Known rows, with every step that occurs
lorulir/lasuf/debip/bagek: [ 1.67 -2.94 -2.04  1.69 -0.45  2.29 -1.88 -1.51  2.75 -1.72  3.50 -3.47
  0.00 -0.22 -0.45 -0.33 -1.16  0.89  6.64  0.16 -2.57]
lasiris/debip/lorulir: [-0.51 -3.39 -1.25  5.66 -0.68  3.92 -2.35  0.94 -0.55  1.14 -3.09  1.65
  0.17 -3.81  0.75  1.67 -5.21 -3.12  2.14 -1.13 -0.70]
bagek/lasiris/luzu: [ 3.44 -0.58  1.21 -0.62 -3.40  0.04  1.09  2.77 -2.41  0.29  1.29  2.73
  4.82  0.39 -0.56  2.14 -1.10 -2.50 -5.62  3.26  1.66]
lasuf/bezo/bagek/lasiris: [-2.25  1.71  1.64 -3.60  2.57 -3.97  1.13  3.58 -1.59 -0.70  0.44  2.13
  0.85  4.12  2.32 -0.95  4.47  0.88 -5.69 -0.77  0.44]
lorulir/bezo/bagek/luzu: [-3.25  5.26  4.32  1.32  3.48 -3.79  0.19  1.47  2.18  1.67 -1.23 -2.92
  0.04  4.97 -4.46  0.72  0.52  2.22 -5.11 -0.14  0.51]
lasiris/lorulir: [ 1.67 -1.30  2.33 -0.67  1.67 -1.49 -0.82  2.29  1.08  2.69  1.32  1.28
  1.91 -1.86 -0.62  0.07  1.15 -2.76 -4.73  1.86 -1.30]
bagek/lasiris: [ 1.80 -0.41 -0.75 -0.25  0.14  0.14 -0.09  0.34 -0.72  0.42  1.23  2.63
  4.11  2.91  0.55  2.50 -1.30 -2.12 -4.37  1.12 -0.22]
lasiris/lorulir/lasuf/bezo/debip/bagek: [ 1.37 -1.81 -2.01 -4.65  1.32  0.52  2.39  0.04  0.62  1.86 -0.16 -0.22
 -3.86 -4.39  0.60 -2.92  1.75  2.06  3.00  0.14  1.42]
debip/bagek: [-0.19  0.13  0.69  1.12  2.91  1.36  0.09  1.63  2.31 -1.03  2.04 -3.04
  3.71  3.17 -1.17  3.35 -3.93 -0.69  2.41  2.71 -2.74]
lorulir/lasuf/debip: [ 2.36 -3.31 -1.39  1.49 -2.92  0.14 -2.54 -3.59  1.46 -0.75  2.42 -0.45
 -0.34 -2.12 -0.24 -1.49  0.77 -0.15  3.16 -1.70 -2.54]
bezo/debip/bagek/lasiris: [ 2.36 -0.79 -3.65 -2.55  0.42  3.47  1.26 -0.27 -1.40 -1.10  2.74 -1.21
  1.96  3.14  1.00  4.07 -5.39  0.59  1.60  1.49  1.26]
lorulir/lasuf/debip/bagek/lasiris/luzu: [ 3.95 -3.44 -1.99  0.32 -4.25  3.05 -0.01  0.98 -0.50 -1.44  3.88 -0.72
  1.64 -1.01 -0.15 -0.36  0.05  0.32  2.16  2.33  2.08]
lasuf/bezo/debip/bagek: [-0.99  0.60 -1.62 -2.21  1.37 -0.01  3.84  0.57  0.24 -1.69 -0.56 -2.09
 -0.45 -0.65  1.18  1.73 -4.13  2.34  5.16 -0.16 -1.11]
bezo/debip: [ 2.45 -0.54 -1.16 -1.70 -1.93  0.58  0.17 -2.02 -0.72 -0.63  1.33 -0.73
  0.54 -0.52 -0.12  2.93 -4.36 -0.41  1.14 -0.47 -1.67]
bezo/bagek: [-0.39  1.02  3.62 -1.29  2.13 -2.21 -2.54  2.04  0.77 -1.23  2.99 -1.90
  1.27  4.60 -0.72  1.13  1.78 -0.34 -2.81  0.44 -3.01]
bezo/bagek/lasiris/lorulir/lasuf/debip: [ 2.63 -3.60  0.23 -3.68 -0.20 -1.68 -4.12  1.08 -0.78  1.73  5.23  1.20
 -2.60 -0.18  1.34 -4.68  8.57  0.10 -5.58 -1.10  1.75]
lorulir/bezo/debip/bagek: [-0.33  3.09 -0.33 -0.69  0.32  1.37  2.23 -3.29 -0.68  0.33 -0.69 -3.59
 -0.88  0.15 -0.73  1.47 -7.35  1.35  4.30 -0.12  0.57]
lorulir/lasuf/bezo/bagek/lasiris: [-0.65  0.31 -0.13 -4.55  1.10 -2.82 -0.19  0.46 -1.09  0.18  0.20  2.96
 -1.38  3.15  1.67 -3.45  7.01  1.73 -4.32 -1.45  1.30]
debip/lorulir: [-0.50 -1.93  0.11  3.79 -0.64  2.67 -3.00 -1.18  2.61  0.09 -1.22  1.78
  2.10 -1.54 -1.55  1.66 -2.68 -1.84  0.01  0.21 -2.59]
lorulir/bezo/bagek/lasiris/luzu: [ 0.35  4.00  4.82 -2.34 -2.07 -3.05  1.05  2.04 -4.01  1.09  0.47  1.01
  1.02  2.30 -1.00 -1.29  1.23 -0.46 -8.08  1.34  3.94]
lorulir/lasuf/debip/bezo: [ 0.57 -0.90 -2.12  3.59 -3.10  1.05 -0.62 -4.27  1.33 -2.13 -1.24  0.30
 -0.99 -2.28 -0.27 -0.85  4.14 -1.36  5.37 -0.07 -1.36]
lasiris/debip/bezo/bagek: [-2.01  1.91  1.26  2.61  1.63 -0.02 -0.16  3.14 -2.73 -1.62 -2.45 -1.24
 -1.08  2.24  1.49  1.52  2.22 -2.82  1.30  0.64  0.06]

Rows
[-1.35 -1.99 -1.41  1.77 -1.23  1.32 -1.22 -3.01  2.98  0.74 -4.25  4.16
 -1.69 -4.70 -0.61 -2.94  1.93  0.34  1.83 -1.73 -1.00]
debip/lorulir/lasuf/bezo
[ 1.36 -0.20 -1.75 -1.21  0.75  2.78  0.91 -0.23  0.65 -1.69  2.27 -3.67
  1.09  1.65 -0.23  3.93 -6.01  0.65  4.93  1.26 -1.71]
bezo/debip/bagek
[ 0.38  2.67 -2.44 -1.91  0.05  1.99  2.94 -3.09 -2.74  0.80 -0.12 -1.05
 -0.04  1.78  0.64  1.67 -6.37  1.20  0.97 -0.04  3.42]
lorulir/bezo/debip/bagek/lasiris
[ 3.00 -2.26 -3.47 -6.34 -1.67 -0.85  2.04 -1.29 -2.57  3.52 -1.05  5.42
 -3.37 -4.93  2.44 -3.83  4.50  0.62 -3.65 -1.54  3.99]
bagek/lasiris/lorulir/lasuf/bezo/debip
[-3.48  2.73  4.02  2.11  0.85 -0.47 -3.41 -1.87  1.27  0.91 -2.46 -0.03
 -1.58  0.56 -1.89 -1.79 -0.38  0.21 -2.06 -1.71 -0.51]
debip/lorulir/bezo/bagek
[-2.99  2.14  3.65 -2.07  2.78 -4.94  0.65  2.94  0.61 -1.06 -0.04 -0.18
 -0.11  2.13  0.91 -1.08  3.86  1.17 -2.58 -0.92 -2.48]
lasuf/bezo/bagek
[ 1.31 -0.81 -5.18 -4.46 -0.23  2.28  2.92 -1.89 -1.30 -0.41 -0.24  1.11
 -1.64  0.20  2.09 -0.60 -0.75  2.91  3.48 -0.55  2.60]
lorulir/lasuf/bezo/debip/bagek/lasiris
[ 1.00 -2.99 -1.48  2.61 -2.03  3.57 -4.30 -3.73  3.21  0.94 -1.47  2.38
 -0.07 -2.33 -2.02 -0.74 -0.08 -1.19  1.43 -0.40 -1.62]
debip/lorulir/lasuf
[-2.84  4.18  2.06  2.86  3.27 -1.67  0.50  3.32  3.15 -1.88 -1.86 -2.40
  1.54  6.57 -3.79  3.47  4.85  0.52 -2.36  2.86 -0.56]
debip/bezo/bagek/luzu
[-2.26  4.46  4.93 -0.78  1.82 -3.84 -0.85 -0.82 -0.54  0.77  0.03 -1.94
 -0.63  3.44 -1.15 -1.17  0.38  0.07 -3.47 -1.02 -0.85]
lorulir/bezo/bagek
[-0.23 -1.32 -0.83  2.98  2.85  2.87  0.70  3.69 -0.81  0.04  0.17 -3.02
  1.69  0.84  1.13  3.23 -6.30 -1.83  4.49  1.28 -0.92]
lasiris/debip/bagek
[ 1.38  1.71  1.51 -2.45 -0.85 -1.69  1.37 -2.54 -2.03  4.32 -1.29  0.64
 -2.52 -4.96 -0.54 -1.59 -2.08 -0.73 -2.85 -1.03  1.95]
lasiris/lorulir/bezo/debip
[-3.05  2.77  0.69  4.67  3.19 -0.33  0.87  5.49 -0.30 -0.86 -3.71 -2.47
 -0.31  4.18 -1.57  3.46  2.46 -0.48 -0.35  1.37  1.34]
lasiris/debip/bezo/bagek/luzu
[-0.06 -0.31 -0.44 -1.01 -0.35 -1.89  1.15 -1.84  1.18  0.75 -2.12  2.41
 -0.64 -1.91  0.06 -2.44  2.50  0.45  0.78 -1.02 -1.55]
lorulir/lasuf/bezo
[-0.30  0.21 -3.46 -3.50  1.01  0.99  4.37  0.64 -1.55 -0.97 -0.31  0.48
  0.51  0.99  2.75  1.65 -3.08  2.25  1.96  0.23  1.75]
lasuf/bezo/debip/bagek/lasiris
[-3.56  0.73  3.12  3.78 -1.04 -0.95 -3.68 -2.50  1.18 -0.38 -0.77 -1.20
 -3.06 -1.85 -0.59 -2.99  0.10  1.16  0.34 -3.78 -1.15]
lasuf/debip/lorulir/bezo/bagek
[-1.59  4.09  2.87 -2.06  1.39 -2.97 -0.50 -0.72 -2.49  1.66  0.35  0.72
  0.41  4.83  0.24 -0.98  1.10  0.07 -6.65 -0.75  2.04]
lorulir/bezo/bagek/lasiris
[ 2.30 -2.42 -0.26  1.15 -2.85  1.80  1.22  3.79 -1.28 -2.23  4.00 -1.27
  3.89 -0.04  0.33  1.85 -2.68 -0.37  0.65  2.92  1.36]
lasuf/debip/bagek/lasiris/luzu
[ 0.54  2.87  0.16 -0.90 -2.08 -0.78  1.49 -4.91 -1.97  1.38 -1.87 -0.57
 -1.26 -1.72 -0.66  0.57 -5.41  0.20  0.78 -1.87  0.54]
lorulir/bezo/debip
[-3.22 -1.61 -0.90  1.08  1.55  0.30 -0.90  4.21 -3.27  0.56 -3.61  3.91
 -2.19 -1.10  4.12 -1.54  1.21 -0.16 -2.59 -2.95  2.60]
lasuf/bezo/bagek/lasiris/debip/lorulir
[ 2.39 -2.32 -2.80  0.72 -2.25  0.92 -0.43 -2.25 -0.61  1.00 -0.33  4.04
 -1.28 -3.69  1.19 -2.91  8.24 -2.47 -1.64  0.95  3.01]
bagek/lasiris/lorulir/lasuf/debip/bezo
[-0.50 -3.68 -0.70  5.34 -2.62  2.03 -3.67 -2.01  2.55 -1.25  0.36  0.67
  0.73 -3.89 -0.18  0.45 -2.57 -0.90  2.67 -1.69 -3.21]
lasuf/debip/lorulir
[-0.02 -1.80 -0.24  2.86  1.11  1.19 -0.45  1.16  2.43 -2.63  3.68 -4.00
  2.22  0.90  0.22  1.83 -3.60  0.31  5.15  0.74 -3.46]
lasuf/debip/bagek
[ 2.36 -4.20 -0.73  0.32  0.85  1.52 -1.91  0.47  2.81  1.18  4.02 -2.24
 -1.05 -3.26 -0.30 -2.58  2.12  0.01  3.04  0.95 -0.83]
lasiris/lorulir/lasuf/debip/bagek
[ 0.38  1.11  1.86  0.76 -3.98 -1.06  0.58  3.20 -2.98 -4.00  1.35  0.36
  1.00  1.28  0.91  0.22  6.36 -0.95 -2.76  2.26  2.15]
lasuf/debip/bezo/bagek/lasiris/luzu
[-0.88  0.54 -0.42  4.58 -1.92 -0.06  0.62 -1.75  0.89 -3.00 -1.06 -0.27
  1.24 -1.06  0.28  1.29  1.43 -2.08  3.80  0.69 -2.28]
lasuf/debip/bezo
[-0.17  2.32  3.77  0.04  1.40 -2.74  0.72 -0.77 -0.08  4.86 -1.53  1.31
  0.17 -3.34 -1.27 -2.18 -0.07 -2.31 -5.23  0.52  0.69]
lasiris/lorulir/bezo
[-0.11  0.15 -3.91 -1.04  1.45  1.16  3.39  0.00  3.04 -0.09 -1.89 -2.56
 -1.76  0.55 -2.65  1.10 -1.52  5.16  5.11  0.05  1.18]
lorulir/lasuf/bezo/debip/bagek/luzu
[-1.38  0.95  1.89 -3.28  1.18 -3.57 -0.63  0.47  0.99 -0.47 -0.13  0.50
 -2.26  1.40  0.19 -3.67  6.12  2.02 -0.95 -1.51 -1.56]
lorulir/lasuf/bezo/bagek
[-1.35 -1.48 -2.09  0.36 -1.95  1.42  0.71 -1.99  0.74 -0.57 -3.94  2.86
 -1.77 -5.31  0.86 -0.02 -2.66  1.23  2.68 -2.57 -0.76]
lasuf/bezo/debip/lorulir
